Each row was made from one small tree. The marks that hang from a mark follow it in brackets, in alphabetical order. Every link used is in the known rows. Write each row's tree.
Known rows:
Y[E[Z] Q[S]]: [ 0.06  0.20 -0.20 -0.22 -0.16  0.20  0.08 -0.07 -0.10 -0.09 -0.17  0.01
 -0.01  0.17  0.07  0.18  0.28  0.13  0.17 -0.20 -0.35 -0.01  0.34 -0.09]
Q[S Y[E[Z[V]]]]: [ 0.16 -0.07 -0.27 -0.32 -0.07  0.01  0.46  0.09 -0.37  0.02  0.10  0.01
 -0.29  0.11  0.18  0.13 -0.01  0.13  0.28 -0.20 -0.20  0.05  0.35  0.18]
Z[E[Y[Q]] P V]: [-0.30 -0.15  0.00  0.10  0.02 -0.09  0.42 -0.12  0.00 -0.30 -0.09 -0.12
  0.03  0.09 -0.31  0.23 -0.09  0.12 -0.15  0.10 -0.05 -0.37  0.08  0.23]
Y[E[Z[P]]]: [-0.05  0.07 -0.06 -0.23 -0.24  0.12  0.34  0.06 -0.14 -0.09  0.07  0.05
 -0.25  0.04  0.12  0.29 -0.05  0.17  0.12 -0.12 -0.18 -0.09  0.09  0.04]
M[Z[E P]]: [-0.05 -0.11  0.13  0.09 -0.05 -0.04  0.28 -0.11  0.17 -0.06  0.19 -0.03
 -0.23  0.31 -0.23  0.25 -0.16  0.01 -0.07 -0.05  0.05 -0.27  0.10  0.11]
Y[E[Z[P V]] Q]: [-0.13  0.06 -0.04 -0.24 -0.10  0.04  0.37 -0.02 -0.29 -0.22 -0.02 -0.03
 -0.22 -0.02  0.11  0.39 -0.05  0.17  0.05 -0.05 -0.15 -0.23  0.16  0.07]
Y[Q]: [ 0.00  0.13 -0.04  0.11  0.03  0.11  0.02 -0.04  0.10  0.00 -0.20 -0.04
  0.06  0.19 -0.09  0.13  0.16  0.02 -0.03 -0.05 -0.21 -0.15  0.23  0.04]
N[Z]: [ 0.03  0.12  0.00  0.03  0.05 -0.02  0.07 -0.10 -0.06  0.25 -0.06  0.07
 -0.01  0.13 -0.04 -0.02 -0.04  0.04  0.17 -0.09 -0.13 -0.03  0.16  0.11]
V[Z[E[Y] P]]: [-0.20 -0.04  0.00 -0.05 -0.07  0.07  0.36  0.00  0.17 -0.07  0.04  0.07
  0.10  0.18 -0.20  0.06 -0.19  0.07  0.06  0.14 -0.20 -0.27 -0.01  0.19]
S[Q[Y[E[Z[P]]]]]: [ 0.05  0.24 -0.09 -0.15 -0.07  0.14  0.39  0.17 -0.25  0.00  0.07  0.00
 -0.16  0.09  0.31  0.14 -0.05  0.32  0.17 -0.20 -0.16  0.05  0.29  0.12]
Z[E[Y] P V]: [-0.26 -0.26 -0.01  0.02 -0.06 -0.16  0.52 -0.07 -0.04 -0.24  0.11 -0.01
 -0.11  0.07 -0.30  0.15 -0.29  0.13 -0.05  0.04  0.03 -0.30 -0.02  0.30]
M[R[H] Z[P V]]: [-0.04 -0.26  0.10 -0.05 -0.26 -0.02  0.58 -0.03 -0.11 -0.09  0.34 -0.07
 -0.33  0.29 -0.24  0.14 -0.21  0.00 -0.12 -0.05  0.00 -0.36  0.01  0.22]
E[Y Z]: [-0.15 -0.05  0.02  0.14 -0.22  0.09  0.24  0.07  0.07  0.01 -0.07  0.09
 -0.11  0.19  0.05  0.01  0.08  0.14  0.09 -0.13 -0.28 -0.17  0.07  0.02]
Y[E[Z[P]] Q]: [-0.08  0.19 -0.10 -0.18 -0.12  0.20  0.25  0.02 -0.11 -0.15 -0.10 -0.05
 -0.11  0.07  0.12  0.37  0.15  0.19  0.04 -0.08 -0.26 -0.13  0.18  0.00]
M[R[H] Z]: [ 0.01 -0.10  0.08  0.10 -0.27  0.09  0.34  0.00  0.12  0.04  0.15 -0.01
 -0.25  0.41 -0.23 -0.01  0.14 -0.05 -0.08 -0.09 -0.17 -0.27  0.13  0.06]
E[Y]: [-0.07 -0.01 -0.07  0.14 -0.13  0.05  0.15  0.02  0.11  0.04 -0.07  0.01
 -0.01  0.17 -0.21 -0.07 -0.02  0.06  0.05 -0.04 -0.21 -0.17  0.07  0.16]
N[Z[E[Y] P]]: [-0.26 -0.02  0.03  0.05  0.01 -0.12  0.31 -0.16  0.00  0.01 -0.03  0.02
  0.06  0.11 -0.24  0.06 -0.13  0.16  0.01  0.03 -0.06 -0.12 -0.01  0.25]
Z[P V]: [-0.03 -0.16 -0.01 -0.09 -0.06 -0.03  0.39 -0.01 -0.11 -0.08  0.14 -0.03
 -0.17  0.04 -0.07  0.16 -0.37  0.09  0.03 -0.02  0.05 -0.18 -0.01  0.25]
E[Y[Q[S]] Z[P]]: [-0.12  0.01 -0.15 -0.09 -0.17  0.18  0.21 -0.05 -0.02 -0.06 -0.14 -0.10
  0.19  0.20 -0.02  0.15  0.07  0.30  0.05 -0.09 -0.26 -0.09  0.10  0.04]
E[Y Z[P V]]: [-0.24 -0.24  0.02 -0.04 -0.20 -0.04  0.49  0.05 -0.16 -0.11  0.09 -0.01
 -0.20  0.07  0.04  0.16 -0.27  0.23  0.07 -0.04 -0.11 -0.28 -0.06  0.19]
R[H M[Z[E]]]: [ 0.02 -0.09  0.10  0.22 -0.12 -0.03  0.26 -0.09  0.15 -0.06  0.03 -0.12
 -0.16  0.42 -0.15  0.11  0.16 -0.18 -0.18 -0.20 -0.04 -0.36  0.40  0.09]
R[H]: [ 0.01 -0.07 -0.08  0.14 -0.17  0.08  0.25 -0.03  0.02 -0.03 -0.02  0.04
 -0.09  0.19 -0.12  0.02  0.22  0.04  0.00 -0.16 -0.10 -0.13  0.24  0.10]
Y[E[Z]]: [-0.01  0.08 -0.06 -0.12 -0.22  0.15  0.22  0.07 -0.06 -0.03 -0.02  0.11
 -0.28  0.09  0.15  0.18  0.13  0.10  0.18 -0.17 -0.27 -0.08  0.22 -0.06]
Z[E[Y]]: [-0.20 -0.11  0.03  0.19 -0.09 -0.03  0.25 -0.04  0.16 -0.13 -0.06  0.05
 -0.02  0.18 -0.26  0.01  0.08  0.06 -0.05 -0.02 -0.15 -0.23  0.11  0.12]
N[Z[P]]: [-0.02  0.10  0.01 -0.06  0.04 -0.01  0.20 -0.11 -0.10  0.19  0.03  0.01
  0.02  0.08 -0.02  0.09 -0.22  0.10  0.13 -0.04 -0.04 -0.01  0.04  0.22]
Q[S Y[E[Z]]]: [ 0.19  0.08 -0.29 -0.27 -0.06  0.14  0.35  0.10 -0.21  0.08  0.00 -0.01
 -0.17  0.16  0.18  0.08  0.15  0.15  0.26 -0.24 -0.31  0.14  0.37  0.10]
N[Z[P V]]: [-0.07 -0.04  0.03 -0.14  0.06 -0.13  0.34 -0.12 -0.28  0.12  0.13 -0.02
 -0.07  0.00 -0.04  0.10 -0.39  0.09  0.15 -0.01  0.05 -0.12 -0.03  0.28]

Which tree is each row?
[ 0.15  0.22 -0.29 -0.22 -0.05  0.16  0.01 -0.12 -0.05 -0.06 -0.15 -0.07
  0.09  0.15 -0.22  0.10  0.19  0.07  0.11 -0.14 -0.27 -0.03  0.33  0.05]
Y[E Q[S]]
[ 0.10  0.00  0.02  0.17 -0.19  0.06  0.15 -0.03  0.08  0.12  0.03 -0.17
 -0.13  0.42 -0.08  0.02  0.08 -0.18 -0.11 -0.20 -0.07 -0.29  0.36  0.09]
R[H M[Z]]
[-0.17 -0.01  0.01  0.07 -0.05  0.05  0.25  0.00  0.24 -0.01 -0.04  0.13
  0.06  0.24 -0.18 -0.03  0.01 -0.02  0.10  0.11 -0.28 -0.28  0.09  0.11]
V[Z[E[Y]]]
[-0.11 -0.21  0.16  0.08 -0.22  0.02  0.57 -0.07  0.13 -0.16  0.26 -0.04
 -0.23  0.37 -0.31  0.19  0.07  0.02 -0.24 -0.05 -0.02 -0.30  0.08  0.12]
M[R[H] Z[E P]]
[-0.12 -0.07  0.06  0.11 -0.10 -0.07  0.31 -0.04  0.17 -0.05  0.07 -0.22
 -0.03  0.37 -0.26  0.13 -0.26 -0.05 -0.18 -0.01 -0.05 -0.37  0.14  0.20]
R[M[Z[E[Y] P]]]
[ 0.08  0.26 -0.08 -0.06 -0.04  0.13  0.27  0.17 -0.18  0.07 -0.04  0.07
 -0.21  0.14  0.31  0.04  0.13  0.19  0.23 -0.23 -0.21  0.05  0.41  0.03]
S[Q[Y[E[Z]]]]
[-0.05  0.22 -0.05 -0.06 -0.12  0.18  0.10  0.00 -0.06 -0.09 -0.22  0.03
 -0.14  0.12  0.12  0.26  0.31  0.09  0.08 -0.13 -0.33 -0.16  0.31 -0.11]
Y[E[Z] Q]
[-0.27  0.14  0.05  0.17  0.13 -0.04  0.08 -0.23  0.07  0.01 -0.31 -0.02
  0.19  0.20 -0.26  0.04  0.22  0.03 -0.02  0.06 -0.21 -0.22  0.21  0.08]
N[Z[E[Y[Q]]]]
[-0.13 -0.02 -0.15 -0.05 -0.02  0.05  0.25 -0.18  0.10 -0.19 -0.11 -0.11
  0.26  0.19 -0.35  0.14  0.09  0.20 -0.09  0.00 -0.15 -0.15  0.13  0.18]
Z[E[Y[Q[S]]] P]
[-0.05 -0.14  0.19  0.01 -0.13  0.02  0.44 -0.04  0.20 -0.10  0.24 -0.03
 -0.23  0.33 -0.27  0.22 -0.17  0.01 -0.18  0.01 -0.05 -0.28 -0.01  0.10]
M[R Z[E P]]
[-0.21 -0.22  0.03  0.06 -0.23 -0.02  0.38  0.06 -0.11 -0.05  0.01  0.06
 -0.21  0.12  0.04  0.05 -0.09  0.13  0.11 -0.06 -0.20 -0.27  0.08  0.08]
E[Y Z[V]]
[-0.21 -0.01  0.07  0.18 -0.02 -0.01  0.21 -0.12  0.24 -0.10 -0.05 -0.18
 -0.02  0.34 -0.38  0.22  0.01  0.06 -0.16  0.07 -0.08 -0.41  0.09  0.10]
M[Z[E[Y[Q]] P]]
[-0.03 -0.05 -0.03 -0.16 -0.18 -0.01  0.37  0.03 -0.25 -0.12  0.07  0.11
 -0.39  0.02  0.14  0.21 -0.03  0.08  0.17 -0.12 -0.18 -0.19  0.18  0.04]
Y[E[Z[V]]]
[-0.09 -0.10 -0.12 -0.04 -0.15  0.06  0.25 -0.09 -0.12 -0.10 -0.14 -0.03
  0.06  0.17 -0.03  0.06  0.07  0.16  0.13 -0.10 -0.25 -0.20  0.19  0.05]
E[Y[Q[S]] Z[V]]
[ 0.16  0.29 -0.17 -0.02  0.02  0.08  0.20  0.13 -0.12  0.09 -0.02  0.00
 -0.11  0.13  0.04 -0.07  0.04  0.14  0.17 -0.15 -0.17  0.06  0.40  0.18]
S[Q[Y[E]]]
[ 0.04  0.19 -0.21 -0.35 -0.15  0.21  0.22 -0.07 -0.19 -0.11 -0.07 -0.07
  0.02  0.10  0.07  0.30  0.13  0.23  0.13 -0.14 -0.26  0.01  0.24  0.02]
Y[E[Z[P]] Q[S]]
[-0.18 -0.07  0.01  0.03 -0.23  0.10  0.35  0.08  0.00 -0.03  0.00 -0.01
 -0.08  0.14  0.07  0.15 -0.09  0.25  0.06 -0.09 -0.20 -0.17 -0.04  0.11]
E[Y Z[P]]
[-0.28 -0.10  0.00  0.00 -0.12  0.04  0.38  0.00 -0.14 -0.17 -0.10 -0.08
 -0.06  0.09  0.05  0.22 -0.08  0.21 -0.02  0.00 -0.19 -0.34  0.01  0.12]
E[Y[Q] Z[P V]]
[-0.05 -0.20  0.14  0.01  0.00 -0.16  0.41 -0.08  0.00 -0.11  0.23 -0.19
 -0.23  0.26 -0.10  0.26 -0.44 -0.13 -0.16 -0.04  0.12 -0.38  0.16  0.23]
R[M[Z[E P V]]]
[-0.23  0.05  0.00  0.04 -0.14  0.15  0.23  0.02  0.02 -0.09 -0.19 -0.08
  0.04  0.14  0.05  0.18  0.07  0.23 -0.03 -0.02 -0.26 -0.23  0.04  0.05]
E[Y[Q] Z[P]]
[-0.06  0.05 -0.13 -0.01 -0.19  0.17  0.09 -0.05  0.04 -0.04 -0.23 -0.03
  0.14  0.23 -0.02  0.04  0.25  0.19  0.12 -0.16 -0.35 -0.12  0.21 -0.04]
E[Y[Q[S]] Z]
[ 0.00  0.08 -0.23  0.01 -0.07  0.13  0.04 -0.11  0.09  0.00 -0.21 -0.10
  0.27  0.24 -0.29 -0.06  0.14  0.11  0.05 -0.06 -0.28 -0.11  0.20  0.09]
E[Y[Q[S]]]
[-0.12 -0.24  0.07 -0.01  0.01 -0.14  0.49 -0.08 -0.06 -0.23  0.19  0.03
 -0.17  0.04 -0.12  0.26 -0.28  0.10 -0.07 -0.01  0.10 -0.23  0.04  0.22]
Z[E P V]
[ 0.13  0.06 -0.29 -0.38 -0.07  0.12  0.43  0.10 -0.27  0.04  0.12 -0.08
 -0.14  0.11  0.20  0.20  0.00  0.24  0.23 -0.19 -0.21  0.13  0.25  0.20]
Q[S Y[E[Z[P]]]]
[-0.05 -0.13  0.09  0.12 -0.14 -0.02  0.37 -0.08  0.09 -0.08  0.13 -0.18
 -0.15  0.38 -0.13  0.22  0.00 -0.09 -0.22 -0.14  0.05 -0.35  0.30  0.18]
R[H M[Z[E P]]]
[ 0.05  0.10 -0.15 -0.11 -0.01  0.09  0.36  0.18 -0.17  0.06 -0.02  0.00
 -0.27  0.14  0.24  0.15  0.16  0.12  0.18 -0.15 -0.29 -0.01  0.34  0.09]
Q[Y[E[Z]]]
[ 0.03 -0.17  0.00  0.01 -0.18 -0.05  0.42 -0.05 -0.16 -0.03  0.20 -0.24
 -0.23  0.30 -0.08  0.16 -0.30 -0.10 -0.14 -0.15  0.11 -0.38  0.22  0.27]
R[H M[Z[P V]]]
[ 0.05  0.04 -0.17 -0.30 -0.15  0.11  0.22 -0.10 -0.28 -0.16 -0.05  0.01
 -0.14  0.07  0.09  0.22  0.12  0.11  0.18 -0.15 -0.24 -0.13  0.30  0.00]
Y[E[Z[V]] Q[S]]
[-0.07 -0.08 -0.04 -0.26 -0.19  0.02  0.47  0.06 -0.32 -0.16  0.17  0.06
 -0.38 -0.03  0.12  0.32 -0.23  0.17  0.13 -0.12 -0.10 -0.18  0.06  0.12]
Y[E[Z[P V]]]
[-0.12 -0.21  0.09  0.16 -0.08 -0.18  0.32 -0.08  0.08 -0.07  0.07 -0.16
 -0.19  0.36 -0.24  0.05 -0.25 -0.17 -0.12 -0.03 -0.03 -0.49  0.20  0.18]
R[M[Z[E[Y] V]]]
[ 0.07 -0.14  0.03  0.12 -0.16 -0.06  0.29 -0.04 -0.10  0.03  0.11 -0.17
 -0.23  0.35 -0.09  0.05 -0.11 -0.19 -0.09 -0.17  0.01 -0.40  0.32  0.18]
R[H M[Z[V]]]
[-0.24  0.10  0.01  0.01  0.01  0.11  0.24 -0.04  0.20 -0.14 -0.14 -0.02
  0.22  0.22 -0.23  0.14  0.01  0.07 -0.01  0.20 -0.26 -0.36  0.06  0.16]
V[Z[E[Y[Q]] P]]
[-0.10 -0.30  0.24 -0.04 -0.11 -0.13  0.56 -0.05  0.05 -0.15  0.33 -0.03
 -0.35  0.28 -0.25  0.23 -0.35  0.00 -0.14  0.04  0.02 -0.37 -0.06  0.18]
M[R Z[E P V]]
[-0.25 -0.08  0.03  0.11 -0.11  0.01  0.27  0.00 -0.06 -0.11 -0.19 -0.01
 -0.09  0.13  0.04  0.11  0.08  0.12  0.05 -0.03 -0.28 -0.34  0.14  0.05]
E[Y[Q] Z[V]]
[-0.13  0.00  0.09  0.00  0.09 -0.10  0.29 -0.18 -0.03  0.04  0.05  0.05
  0.00  0.10 -0.08  0.19 -0.12  0.13  0.04 -0.04  0.01 -0.05  0.04  0.22]
N[Z[E P]]
[-0.10 -0.21  0.08 -0.07 -0.13 -0.01  0.47  0.04 -0.19 -0.10  0.13  0.05
 -0.25  0.06  0.20  0.26 -0.27  0.16  0.09 -0.12 -0.04 -0.19  0.01  0.13]
E[Z[P V]]
